Known rows, with every step that occurs
v-e-a-j: [ 24  -4  -7  12  -8  30   5  -7  -7   7  12  29 -16  16   3 -12  13 -27
   6   4  34 -25 -15  -2 -42  -5]
e-v-c-a-j-w-q: [ 59   4 -19 -15  16   3  10   4   1  -1  35  38   1  17 -21  -3  -5 -34
  19 -11  47 -38 -38  10 -14  13]
u-j-a-c: [  5  -9  -2 -33  29  13  -1  31 -25   5  14  17   6   4  -7  16 -23 -23
  23   7  17 -12 -22 -14   2  -2]
n-w-j-a-c: [ 21 -14   2 -25  28  12 -17  24 -15   2  19 -14  15  14 -28   4 -17  -5
   9  -4  28 -23   7  -6 -10  -8]
w-j: [ -6  -4   4  -8  16   7  -8   1   2  16  17   5   9   2 -18  -1 -12  -3
  18   4  16 -15  -9   1 -12 -13]
e-a-c-v-x: [ 25  10 -18  -2  -6  23 -13  12  -8  14  26  10  19   9   4   7  -8 -28
  12  25  14 -33 -31 -17 -23   7]
j-a-c: [  9  -5  -4 -34  21  16 -13  26 -11   9   7   3   2   3  -8  10 -21 -20
  -4  10   2  -4  -9 -19  -1   3]
u-j-a: [ -1  -4 -10 -25  21  16   7  19 -22   0  12  23  -2  -6 -10  11  -8  -8
  23 -17   2  -8 -30  -1   3  -8]
v-e: [ 14   2   3  -1  -5  13 -13  11   3  11  15  -4 -15  13  -5  -6  -1 -19
  -9  -2  16  -3  -8   8 -12  -8]
j-w-q: [ 24  -4  -7 -14  12 -10 -11   2  13   3   9   2  -4  14 -27  -4  -8  -8
   5 -38  11  12  14  17  16   3]
v-e-a-c: [ 21  -5  -5   0  -8  22 -13   8  -3  13  14  -1  -1  23  -1   2 -13 -34
  -4  17  30 -22 -12 -10 -39  -3]
x-v-c-a: [ 16   6 -13 -34   6   3  -9   3  -6   9  17  13  -2   9 -10   3  -7 -24
   0  22   9 -31 -45  -2 -17  15]
u-j-w-n: [ 16   5   0  -2  20 -17  -8  10  -4   2  23  21  14   5  -6   7  -6   0
  24 -44  18  -1 -13  16   7 -18]
e-v-c-a-j-u: [ 40   3 -13 -14  17  31  12  24 -11   6  17  50   1  -1  -8   1  -4 -23
  12   8  18 -37 -45 -22 -14   3]
x-v: [  2   0   0 -24  -8  -6  -7   0  10  10  -4   9   0   4  -5   0   1 -20
  -5  18   1  -3   0  -3   2  -3]
a-e-v: [ 18  11  -3  -8 -17   6   1  15  15   9   4  17  -5  10   5  14   3 -40
  -3  24  10 -29 -18   0  -5 -20]
n-w-j-a-e-v-x: [ 43   6 -11 -11  -5  29  -8  20   1 -13  42   7   3  15 -23   9   6 -18
  11  -9  38 -61 -32   2  -5 -23]
c-v-e-a: [ 21  13 -15   9 -28  15  -2  -1   3  18  17   9   4   9  -6  -4   0 -23
  -2  10  10 -27 -33   6 -35  -5]
v-c: [  7   1 -10 -24  10   3 -15  15 -11   7  10   1 -10   6   3   4 -14 -22
   0   4  10  -5 -16   2 -14   4]
c-v-e-a-j-w-q: [ 54   5 -14   8 -20   4   4 -12  11   9  23  30  -2  27 -27 -20   1 -28
  14 -13  46 -24 -15  17 -17   7]
u-j-w-q: [ 21  -8  -5 -13  19 -12   0   7  -2  -2  16  14   0  15 -27   1 -11 -10
  33 -41  26   5   0  22  19  -2]
u-j-w: [ 24  -2   0  -7  26  -2   4  10 -18   3  11  26  -6  -3  -6   3   0  -6
  27 -38  10   8  -5   9  15   3]
n-w-q: [ 17 -11  -7  -7   6  -7 -14  14   7  -7   4 -26   1  24 -20  -3   6  -8
   1 -28  16  -1  30  28  -2 -15]
e-a: [  1  -2 -17   0  -1  18   1  -5  -5   7   0  14   1  -1   0   6   3 -12
   4  -8  -6 -11 -10  -3 -31  -7]

Rows
[ 29  15  -8  -3 -16  22  -7  17  10   1  25  17  -8  12   7  12   8 -39
   3  16  19 -39 -32  -4  -1 -15]
a-e-v-x
[ 20  15  -1   0 -18   4 -10  13   6  22  19   0  -2  10  -7  -7  -4 -23
  -6  15  11 -14 -23  11  -8  -5]
c-v-e
[ 29   2 -12  10   9   2  -2 -12   1   2  13  41  10   7   1  -4  11  -5
  11 -35  23 -14  -6   2 -25 -10]
e-a-j-w-n
[  8  -7 -10  -8   7  16  -7   7  -7  12   1   7   9  10   4  11 -11 -26
   5  15   9 -15  -3 -16 -31  -1]
e-a-c
[ 15   6 -13  -7  -7   7  -5  10  -4  22   4  10  22   7   2   9 -14 -29
   6  33   5 -24 -18 -12 -27   3]
e-a-c-v
[ 38  -5 -12   6  14  18  10 -12 -13   3   1  46 -11   0   1  -8  16 -11
  14 -29  15  -5   3  -6 -17  11]
e-a-j-w
[  9   5  -7 -28   3  19 -10  17  -1   4   3  14 -20   7 -11  11  -5 -21
  -7   2  -6 -17 -24  -3   7  -4]
j-a-e
[ 14  -9   4   0  18   3 -11   7  -5   3  14 -14   7  10 -18  -5   4   5
  13 -17  21 -16  15  14 -13 -18]
n-w-j
[ 36  20 -13   3  -2  34  -2  14   4   3  39  23  -5   9   0  14  14 -32
   6  13  12 -60 -61  -3 -10  -8]
c-a-e-v-x
[ 25  13  -4 -11   6  12 -22  26  -6  18  28   0  13   9   4   4 -11 -28
   8  31  15 -19 -20 -13   4   7]
a-c-v-x
[ 15   2   5 -17 -23   0 -12   1  14  11   9   2 -10  18 -11  -8   0 -28
 -13  19  22 -10  -9   4  -6  -5]
x-v-e
[  5   1  -4 -27  11  16   1  22 -16   0   9  27 -17   8 -10  17  -7 -23
  21  -2   9 -24 -37   2  11 -10]
u-j-a-e
[ -6  -4  -5 -25  20  19  -5   4  -4  10  20  11   7  -5 -30   3 -19   2
  13  -7   9 -19 -26  -6  -8  -9]
w-j-a
[ 23   8 -17 -39  -6  10   7  30 -15  -5  22  35  -8  11  -3  25 -20 -48
  20  16  31 -47 -63  -2  -7 -12]
u-j-a-e-v-c
[ 31   9 -10  12 -21  21   8  -4  -4  17  16  32  -2  13   0 -13  10 -30
   7  22  31 -33 -29   1 -38  -2]
c-v-e-a-j
[  9   1  -8 -39  -8 -10 -15   6   0   7   3   8  -6  11  -2   2 -13 -30
  -5  25  16 -10 -16  -2  -8   7]
x-v-c
[ 25  12 -10 -23 -17   2  -7  21   5   5  12  15 -11  16   8  16 -11 -51
  -4  31  25 -37 -34   0 -15 -10]
a-e-v-c
[  8   4  -1 -32  14   7 -11  19  -3  24  26   9  28   3 -29   6 -35 -16
  15  35  20 -31 -32 -15  -4   0]
w-j-a-c-v
[ 14   7 -15 -18  25  15 -10  12 -18   9  23   7  -7   4  -5   6  -9 -15
   4   0   2 -26 -46   3 -23  11]
v-c-a
[ 35   8 -15 -10  15  19  13  12 -14   7  28  40  -1   3   6   3   4 -37
  13  23  32 -48 -52  -6 -34   3]
e-v-c-a-j
